(in the rows, 128 means zero)
Known rows, with every step that occurs:
biva tirokeg leson dolo sekom: [112 149 115 108 138 100 102 138 156 137 115 203 129  70 156 125 146 149
 130 134 147 161 115 173 156 192 135 191 141 128 137 152 117 163 155 102
 164 103 101 151 111 102 163 136]
biva tirokeg leson dolo: [122 139 110 115 144  95 101 135 154 134 117 210 120  65 156 125 140 151
 125 128 138 154 109 177 162 191 137 183 142 118 132 158 109 160 155 108
 174 110  99 162 118  93 172 126]
rumuz noka biva tirokeg leson dolo sekom: [128 155 104 100 145 103  89 107 187 153 101 186 108  61 159 113 135 157
 135 137 137 136 125 117 142 168 109 185 127 110 137 155 148 154 186 159
 181  98 108 146  66 118 183 122]
debifir sekom dolo: [155 108 139 147 122 105 100 151 130 150 129 119 144 112 145  66 130 132
 156  99 119 129 123 157 164 210 128 171 151  90  95 181 133 125 138 121
 139 182 103  83 153 108 101 129]
zokib dolo leson tirokeg: [109 128 143 118 127 101 131 141 144 121 130 171 114  87 175 123 161 149
 153 109 149 114  87 135 190 188 159 145 125 101 100 167 115 171 147 144
 172 122  72 168 155 106 172 124]
zokib dolo rumuz: [136  96 156 107 110 112 127 128 132 130 152 156 134 104 148 107 141 143
 161 113 138 104  96 109 187 180 168 128 110 118 113 170  93 161 135 110
 152 144  81  99 170 102 133 112]
leson tirokeg biva: [135 144 112 112 132  90 115 128 148 134 120 134 120  52 178 123 170 149
 148 119 136 130 113 133 169 210 120 173 164 114 119 175 128 150 150 111
 177 141 111 163 134  92 205 141]
figiti fidu dolo leson: [134 107 100 137 136 142  84 155 127 118 108 139 179  69 166  90 141 123
 126  93 127 146 132 166 190 170 178 109 109 121  54 171 127 156 130  84
 157 165  92 153 139 126  98 153]
sekom dolo fidu figiti: [135 141 129 162 159 117  91 178 131 118 120 127 194  93 150  90 121 135
 154  94 154 136 142 163 166 172 134  86 112 140 124 172 124 135  99  90
 148 188 102 149 162 123 114 148]
karom sekom: [117 123 118 134 124 103 103 149 121 140 115 123 148 105 171  67 119 128
 129 121 138 134 117 151 178 223 138 177 145 102  90 189 128 145 135  58
 132 160 118  99 156 124  94 112]
dolo rumuz noka biva tirokeg leson: [151 114  96  83 105 101  85  87 166 133 125 174  98  70 166 123 131 148
 129 131 104 104 116 102 180 164 116 142 136 118 119 154 123 154 191 157
 182 112 113 129 108  95 187 113]
debifir sekom karom: [124 109 136 141 103 109  98 138 123 153 130  93 131 126 183  50 141 135
 153  97 107 119 126 154 166 219 129 211 166  79  84 209 148 154 143  97
 122 187 114  69 144 101  75 104]
rumuz noka biva tirokeg leson: [134 142  94 116 145  94  84  95 180 151  99 180  92  53 169 111 129 155
 126 133 123 106 118 115 156 167 108 169 141  97 121 162 145 148 188 147
 187 111 114 162  86 111 195  99]
biva tirokeg leson: [118 135 106 128 137  89  96 124 149 135 112 191 109  62 168 122 141 147
 117 131 133 124 104 167 173 194 135 173 159 113 117 161 119 155 159  87
 167 119 110 169 134  95 175 109]
nagodo zokib dolo: [107 126 162 138 142  97 130 126 114 159 137 166 137  94 167 110 130 148
 146 126 187 102 109 114 153 191 156 142 130  84 108 189 101 154 136 102
 165 165 112  84 184  97 123  93]
rumuz noka biva tirokeg leson dolo: [139 146  99 108 151  98  89 105 184 149 103 194  99  54 158 114 129 159
 129 131 128 131 120 122 148 166 109 177 127 100 130 161 140 153 185 163
 193 104 105 156  73 109 191 113]
dolo rumuz noka biva tirokeg: [157 114  95  87 106 107  88  92 161 133 130 154 105  74 169 116 122 147
 133 124 108 100 120  90 182 164 123 138 133 114 126 160 118 142 182 147
 179 131 110 112 110  97 177 110]
rumuz noka: [134 123 122 119 118 116  81 113 157 153 130 145 122  74 173 102 121 141
 127 104 118 101 120 108 155 157 134 141 128  99 110 190 129 126 159  98
 167 152 108 114 124 119 149  96]
debifir sekom: [136 116 131 135 100 102 101 140 130 149 133 120 138 107 170  75 137 133
 139  94 116 113 114 144 168 211 138 192 155  93  96 199 131 141 138  79
 144 180 110  87 152 109  87 106]
nagodo zokib dolo fidu: [ 97 137 161 149 149  98 128 141 119 151 128 166 161 100 155 113 131 149
 146 122 197  89 114 119 151 181 150 121 116 108 119 194 110 162 117  92
 163 169 113  96 184 108 116 102]
rumuz noka biva tirokeg leson dolo zokib: [137 155  98 108 143  96  84 101 173 154  97 195 109  50 148 114 122 169
 132 146 134 140 131 124 141 177 110 164 134 107 144 165 127 149 194 171
 200 110 106 137  87 101 190 119]
sekom dolo rumuz: [169  98 126 115 120 120  99 134 128 127 147 140 151  97 136  97 121 127
 151 108 125 135 122 140 183 175 138 106 129 118 119 157  99 114 140 131
 147 161 102  89 170  96 147 145]
nagodo zokib: [115 134 132 131 132 100 106 121 113 156 137 155 144  84 181 113 121 137
 120 117 173 110 122 128 153 189 142 147 149  90 113 197 106 133 138  75
 165 176 134  82 181  94 117  95]
karom sekom debifir: [120 142 122 125 123  94 107 158 133 163 110 111 137 128 163  59 129 140
 110 123 122 129 132 155 178 250 117 175 160  92  61 185 147 131 129  63
 123 162 117  73 170 144  93 113]
nagodo zokib dolo leson tirokeg biva: [104 138 148 113 137  83 133 122 127 141 121 172 114  79 184 131 156 155
 146 131 180 106 104 119 169 203 138 144 144  91 104 175 119 174 158 157
 188 139 104 134 167  86 169 116]
noka biva tirokeg leson dolo rumuz: [145 142  87 100 143  91 106 114 166 128 112 202 114  62 150 118 138 152
 130 139 139 148 112 145 173 188 120 186 139 120 139 145 115 165 169 148
 184 103 114 156 105  88 180 131]
bedumed dolo: [121 100 137 115 137 124 109 165 134 125 136 174 157  86 148  84 123 137
 164 110 115 113  79 143 172 177 141 167 131  93 102 191 104 125 134  87
 134 164  89 102 153 112 130 101]
figiti fidu: [125 123 113 152 129 135 102 142 135 129 117 132 178  73 182  93 128 127
 130  90 127 131 137 145 168 172 174 124 125 118  74 188 116 138 135  36
 150 184 108 153 158 116  86 119]
debifir sekom dolo zokib nagodo: [147 120 156 155 119  95  96 137 128 154 127 125 162  99 132  73 105 139
 157 132 138 132 138 155 155 226 135 163 156  86 117 194 116 123 164 147
 152 195 106  39 195  94  95 135]
fidu figiti: [120 141 122 132 121 113  87 153 121 118 135 116 164  79 209  98 129 135
 133  91 134 140 133 142 175 187 158 130 136 119 106 190 115 153 115  45
 160 193 108 154 157 115  90 108]
nagodo zokib dolo sekom karom: [ 87 135 172 129 136 107 128 128 114 165 132 139 145 113 175  92 139 145
 163 137 192 111 121 115 144 199 150 162 135  87 111 188 122 164 140 109
 137 164 117  61 169 106 105 103]
noka biva tirokeg leson: [131 150  86 129 154  84 101 112 165 137  99 190 107  53 162 109 137 150
 122 139 145 126 111 146 170 193 117 189 153 109 130 155 131 158 164 116
 178 115 123 178 117  98 181 110]
noka biva tirokeg leson dolo zokib nagodo: [129 164 108 129 161  79 103 108 169 137 102 211 132  43 140 119 114 159
 125 167 169 152 125 154 153 207 127 191 144 107 160 163 110 159 184 158
 193 118 118 132 141  83 172 129]
lalus bedumed dolo rumuz noka: [155  92 151  85 100 129 104 115 130 118 149 173 142  88 176 100 108 143
 142 111 125 135  56 137 170 176 140 146 119 115 114 190 113 108 140  81
 150 168 111  94 134 113 140  95]
karom sekom dolo leson tirokeg biva noka: [138 134  99 112 143  86 110 153 142 120  91 133 128  87 160  86 138 141
 144 130 133 155 126 156 188 223 102 164 157 110  80 153 151 144 169 168
 148 125 105 151 137 109 170 151]
sekom dolo zokib: [150 133 129 143 138 113  93 138 117 146 124 145 168  80 122  88 110 142
 149 130 154 155 139 157 155 196 135 106 141 113 137 175  95 104 140 122
 159 176 104  83 185  97 141 145]
figiti fidu dolo rumuz noka biva tirokeg: [157 100  87 125 141 136  84 128 144 127 103 135 155  59 153  96 133 137
 144 117 112 134 143 128 184 167 159 112 110 120  69 156 132 155 160 124
 166 153  97 130  98 120 134 151]
rumuz dolo leson: [126 135 111 111 104 126  89 137 151 118 140 152 136  83 170 110 146 138
 129  91 142 134  89 138 182 157 156 126 105 122 128 175 115 120 150 113
 163 148  84 167 151 109 136 128]
lalus bedumed dolo leson tirokeg biva noka: [143 128 129  80 122 102 121 130 144 104 119 189 128  61 189 120 137 155
 131 115 141 154  54 157 175 193 119 177 144 121 110 177 136 122 148 113
 164 141 110 171 131 104 183 109]
leson dolo: [139 134 129 110 134 122 109 151 142 137 144 174 161  86 147 102 131 139
 135  96 147 170 121 152 152 178 152 170 114 115 138 186  96 136 122  90
 164 148  95 104 136 105 119 134]
debifir sekom dolo rumuz noka: [169  89 135 117  96 110  91 131 136 145 139 115 129 117 148  76 126 137
 161 102  93 114 126 128 173 193 121 150 143  94  90 174 132 127 161 158
 147 171  97  62 136 105 117 130]
noka biva tirokeg leson dolo fidu figiti: [122 172  89 130 168  90 100 144 165 119  93 190 145  59 163 114 137 157
 132 127 155 151 127 162 162 187 119 168 129 134 143 156 133 180 141 120
 186 124 112 199 101 107 156 133]
bedumed lalus: [158 143 145 129 100 103 105 110 128 132 150 154 153  79 177 102 105 140
 111 118 141 159  67 140 161 186 156 151 131 125 125 183  95 113 108  15
 154 183 122 129 152 118 128  99]
sekom dolo leson tirokeg biva: [148 133 109 114 140 102 105 141 148 118 116 153 127  69 161 114 152 137
 147 111 136 145 115 160 184 192 117 129 148 110 112 149 129 133 155 177
 173 134  95 171 146  93 200 164]
noka biva tirokeg: [137 151  83 138 156  93 106 118 158 138 105 164 117  58 166 102 126 146
 127 131 149 123 115 131 171 195 125 182 151 102 139 162 127 139 154 106
 175 139 121 155 123  98 168 110]
debifir sekom dolo rumuz noka biva tirokeg: [172 103 114 121 115  99  96 123 150 145 121 126 112 103 146  79 125 145
 163 117  99 115 126 126 174 202 110 167 151  89 103 159 141 134 177 186
 159 155 100  84 114  97 142 131]

Rows:
[165  94  95  90 130 110  71 112 148 137 117 170 113  63 128 107 146 145
 137 140 114 127 115 131 187 174 126 138 119 121 100 146 132 164 165 170
 174 109 100 102  92 113 188 148] | fidu dolo rumuz noka biva tirokeg leson
[131 129 143 154 142  97  98 145 117 143 108 128 174  96 133  64  87 135
 147 159 160 152 141 162 165 239 136 147 145  95 110 184 112 127 160 125
 139 175 115  52 200 109 106 141] | karom sekom dolo zokib nagodo
[127 175  98 105 154  89 110 130 179 156  98 189 116  77 147 107 150 157
 121 146 147 154 127 155 155 210 104 204 149 114 128 142 144 154 159 134
 166 102 115 144 103 120 168 136] | noka biva tirokeg leson dolo sekom debifir
[ 96 138 168 127 135 101 129 129 117 163 134 156 148 102 167 109 137 144
 153 136 196 109 116 108 146 194 155 151 128  97 117 181 113 157 136  98
 153 158 117  72 173 111 112 106] | nagodo zokib dolo sekom
[116 144 140  94 125 112 100 140 153 141 130 198 156  84 146 112 153 139
 131 120 149 173 117 170 145 179 137 184 121 138 130 166 117 165 141  95
 155 108 107 129 125 118 131 144] | tirokeg leson dolo sekom
[123 122 139 112 137  90 124  97 134 153 127 174 105  86 167 124 124 160
 152 145 167  90 115  85 162 183 137 136 130  86 116 167 110 162 174 167
 185 139 109  86 143  87 162  94] | nagodo zokib dolo rumuz noka biva tirokeg
[129 133 132 103 132 106 100 137 149 137 133 208 146  76 147 113 147 142
 123 110 138 166 110 176 152 177 138 176 122 123 120 172 108 163 140 101
 168 113 104 141 132 105 139 131] | tirokeg leson dolo
[114 165 136 105 109 112 103 149 153 172 129 122 151 116 162  90 152 138
 114 120 141 127 139 135 156 213 127 168 150 119 107 171 143 121 122  54
 121 156 118  73 163 149 106 129] | dolo sekom debifir
[135 150  97  91 115 105 103 132 170 113 123 151 113  59 173 133 170 155
 139 102 137 141  96 123 178 164 129 145 125 132 125 162 134 131 176 159
 178 120  81 201 128  97 196 140] | rumuz dolo leson tirokeg biva noka
[126 111 126 120 135 134  81 153 122 153 125 107 164  97 143  62 156 126
 154 127 149 155 132 159 166 196 146 169 125 114 104 174 145 153 118  92
 114 156 108  59 121 136 112 159] | fidu dolo sekom karom
[138 122 151 113 116 120 108 129 108 128 132 177 167  77 162  92 103 151
 138 128 157 159  65 167 154 205 147 153 136 116 133 203  98 102 124  52
 154 187 116  92 167 108 121 102] | lalus bedumed dolo zokib
[144 117  97  99 136 106  87 146 137 122 113 149 130  57 152 111 173 137
 134 119 136 147 106 164 196 198 135 145 134 118  94 160 139 164 137 154
 178 126  92 147 124 112 190 172] | fidu dolo leson tirokeg biva
[175  99 125 118 107 104  95 124 146 146 129 119 126 110 143  72 126 139
 163 109  99 117 128 121 171 196 111 161 143  92  97 167 139 133 169 178
 153 163 103  72 124 105 123 131] | debifir sekom dolo rumuz noka biva
[126 143 133 101 124 102  94 133 135 142 124 208 157  71 132 115 138 153
 126 130 146 176 122 177 145 191 138 158 131 133 135 179  93 159 150 110
 177 122 104 119 152  96 139 139] | tirokeg leson dolo zokib
[159 127 104  78 121 117 100 117 164 131 137 182 127  79 146 119 125 152
 142 116 121 152 124 115 162 167 130 158 111 119 144 161 104 144 167 163
 185 120  92 102  94  94 163 137] | leson dolo rumuz noka biva tirokeg
[126 166  95 111 156  93 106 124 172 140 101 197 124  61 152 110 143 150
 132 145 158 159 119 151 155 194 118 204 139 121 147 145 132 163 162 129
 174 102 116 162  95 105 169 136] | noka biva tirokeg leson dolo sekom
[120 147 149 143 119  97  89 112 130 145 132 157 175  61 148 109  91 142
 122 155 171 126 135 137 152 207 161 142 146 107 153 209  82 124 166  97
 171 184 119  51 229  86 117 116] | dolo zokib nagodo
[122 136 132 100 135  86 135 134 158 120 115 176 105  71 169 131 171 161
 150 117 147 119  97 118 186 184 137 155 132 114 102 158 129 175 164 171
 178 107  76 187 143  99 199 122] | zokib dolo leson tirokeg biva noka
[107 157 121 151 134 114  85 173 131 112 120 124 196  89 184 103 130 138
 132  85 152 116 136 149 169 173 147 102 113 155 124 196 123 160  89  31
 155 192 111 164 161 131  88 122] | dolo fidu figiti
[133 127 124 145 137 104  98 153 107 146 104 121 166 103 132  59 104 138
 151 145 148 160 138 165 167 236 129 139 149 103 105 177 116 125 146 110
 137 170 110  72 175 113 109 143] | karom sekom dolo zokib
[ 93 144 163 150 151  98 121 151 112 141 127 151 170  98 176 113 130 152
 152 114 196 100 123 122 154 185 155 109 114 113 113 194 113 174 111  87
 166 183 110 114 182 112  98 102] | nagodo zokib dolo fidu figiti
[128 122 160 104 117 129 113 138 127 127 137 166 167  89 176  88 119 137
 144 119 161 156  59 160 155 195 148 177 127 120 128 188 122 108 116  37
 128 173 119 104 141 129 115 107] | lalus bedumed dolo sekom
[121 137 124 159 153 107  95 184 118 121 101 107 188 114 157  61 112 131
 153 115 150 147 142 169 176 217 127 123 124 125  92 176 139 151 111  83
 128 180 110 125 156 136  88 143] | karom sekom dolo fidu figiti
[151 140 103  99 132  84 106 119 159 138 109 151 129  51 156 110 149 151
 119 115 134 126 129 110 161 180 110 169 150 135 124 175 134 136 154 103
 165 140 119 150 140  96 173 109] | tirokeg biva noka
[105 131 169 125 127 115 128 144 140 149 135 147 151 104 150  95 151 141
 166 124 169 119 106 115 160 185 166 158 110 119 124 170 116 158 127  84
 135 141  87 107 152 129 120 120] | zokib dolo sekom
[129 117 116 141 138 148  88 159 128 137 110 118 196  74 154  81 145 122
 147 109 142 155 145 153 166 177 177 126 107 132  70 170 134 150 120  54
 133 172 101 118 129 142  82 161] | figiti fidu dolo sekom
[131 151 152 122 131 109 102 134 139 142 141 183 186  71 131 111 100 148
 134 138 170 172 136 153 139 199 161 161 119 113 166 201  76 131 153 122
 180 165 100  52 189  87 112 141] | leson dolo zokib nagodo
[134 116 127 159 143 133  83 142 122 136 109 132 206  55 138  89 114 132
 138 130 152 150 153 157 164 191 186 111 114 118  82 191 105 143 146  85
 160 191 103  87 180 115  87 154] | figiti fidu dolo zokib nagodo
[140 126 138 159 129 107  94 176 128 130 119 106 176 116 156  69 129 136
 162  88 127 125 138 162 164 204 127 138 136 116  99 186 143 146 115 105
 141 200 100 112 152 121  77 139] | debifir sekom dolo fidu figiti
[120 110 160 114 120 100 127 117 111 148 150 164 135 102 164 118 129 147
 149 128 172  98 110 104 168 187 156 127 128  96 106 182  93 158 144 119
 165 160 110  66 187  88 124 100] | nagodo zokib dolo rumuz
[136 108 137  98 124  97 117 102 163 135 125 187  94  82 146 118 142 161
 160 138 127  97  98  97 180 170 140 142 115 109 112 149 117 179 179 175
 176 102  83 135 116 102 186 106] | zokib dolo rumuz noka biva tirokeg leson
[116 153 123 146 129 129  85 169 145 114 132 119 185  88 168 103 140 145
 152  84 157 130 113 136 162 154 154  96  88 154 139 190 122 136 107  59
 154 186  88 174 148 130 101 131] | rumuz dolo fidu figiti
[142 131 127 160 157 118  97 166 139 133 122 146 182  94 126  91 122 132
 148 101 158 123 130 161 161 169 128  99 114 134 133 172 120 120 107  98
 143 171 106 125 166 120 136 147] | sekom dolo fidu
[111 120 147 120 123 108 122 139 141 125 133 177 127  96 166 107 145 143
 141 107 151 109  89 133 188 177 165 136 112 105 106 170 111 165 138 124
 165 134  77 152 166 110 139 110] | zokib dolo leson
[135 154  89 118 162  88 106 121 168 136 102 204 116  55 151 111 138 153
 127 137 149 151 114 155 161 190 120 196 141 110 142 150 124 162 163 135
 185 106 114 171 103  95 177 124] | noka biva tirokeg leson dolo
[122 114 120 144 140 153  88 158 125 138 108 101 195  86 161  65 149 122
 156 108 138 156 152 161 166 183 172 138 114 122  62 177 145 158 125  64
 119 176 104 105 124 138  75 159] | figiti fidu dolo sekom karom
[160 108 105  85  99 114  87  93 158 134 138 146 119  81 165 109 125 140
 133 114 108 100 121  86 178 157 125 132 125 116 120 170 118 138 172 141
 174 139 114  98 123 101 159 110] | dolo rumuz noka biva
[131 145 124 128 109 122  89 130 130 145 137 137 157  76 138  99 131 154
 147 122 156 148 110 131 151 180 156 118 116 129 153 192  92 105 149  91
 163 174  90 107 172 102 128 130] | rumuz dolo zokib
[151 121  87  91 140  99  90 144 144 121 108 156 124  51 151 118 175 145
 127 117 135 147 114 150 193 188 126 152 137 125  90 155 145 159 148 167
 177 115  92 153 119 111 200 164] | fidu dolo leson tirokeg biva noka
[148 117 116 126 132 118  76 142 104 151 120 142 170  68 115  84 135 143
 135 137 152 154 129 159 165 202 153 123 129 121 118 185 102 134 123  99
 163 167 101  60 162 115 131 154] | fidu dolo zokib
[132 113  98 135 140 139  91 157 131 115 106 135 170  63 174 102 154 128
 137  97 126 150 129 169 191 179 172 117 119 118  50 168 131 159 139 101
 165 156  89 166 132 124 126 165] | figiti fidu dolo leson tirokeg
[177 103 115 108 128 118  92 114 153 135 134 144 130  85 137  95 116 137
 155 119 117 123 130 112 171 161 117 109 121 109 121 151 119 117 165 176
 163 146 105  95 133 102 170 139] | sekom dolo rumuz noka biva
[158 106 129  88 118 117 108 106 144 118 130 183 125  74 176 104 106 152
 143 129 130 135  56 136 172 185 127 164 128 108 126 175 122 115 154 108
 162 153 114 117 111 107 166  98] | lalus bedumed dolo rumuz noka biva tirokeg
[133 125 109  91 124  99  92 117 162 132 123 208 107  68 157 134 138 155
 127 129 117 142 113 150 167 177 129 165 136 120 126 154 111 161 177 142
 181  99  94 144 102  89 186 125] | biva tirokeg leson dolo rumuz noka
[121 159 128 129 143 123  98 182 140 115 131 157 203  92 159 106 130 143
 141  83 157 166 138 160 152 171 150 127  93 150 141 192 109 161  91  69
 166 171  93 141 134 123  90 146] | leson dolo fidu figiti
[110 157 110 126 150  97  93 159 150 117 107 197 148  68 167 128 142 154
 129 118 145 154 124 183 162 189 136 156 130 141 133 163 118 178 135  93
 176 126  96 188 116 105 149 133] | biva tirokeg leson dolo fidu figiti
[136 149 129 109 124 117 101 143 125 144 135 176 176  80 131 104 120 152
 138 121 157 182 135 156 141 196 151 149 123 127 156 193  78 130 133 101
 176 158  95  76 160  93 117 143] | leson dolo zokib
[124 150 138  99 125 128 108 156 148 143 142 162 175  96 149 102 139 135
 142 109 159 178 128 146 142 182 151 180 112 130 149 175 110 140 122  83
 147 141  99  90 126 121 106 150] | leson dolo sekom
[129 149  89  86 118  86 107 127 160 112 111 166 108  54 193 139 168 149
 118 109 128 129 111 135 189 185 116 161 160 124 106 163 138 154 172 153
 186 114 103 197 136  89 207 133] | dolo leson tirokeg biva noka
[139 115 110 149 138 140  84 150 112 139 104 127 199  62 138  83 131 136
 142 118 140 158 150 161 166 188 178 102 117 127  74 185 109 143 129  69
 159 186  99 106 156 121  91 156] | figiti fidu dolo zokib
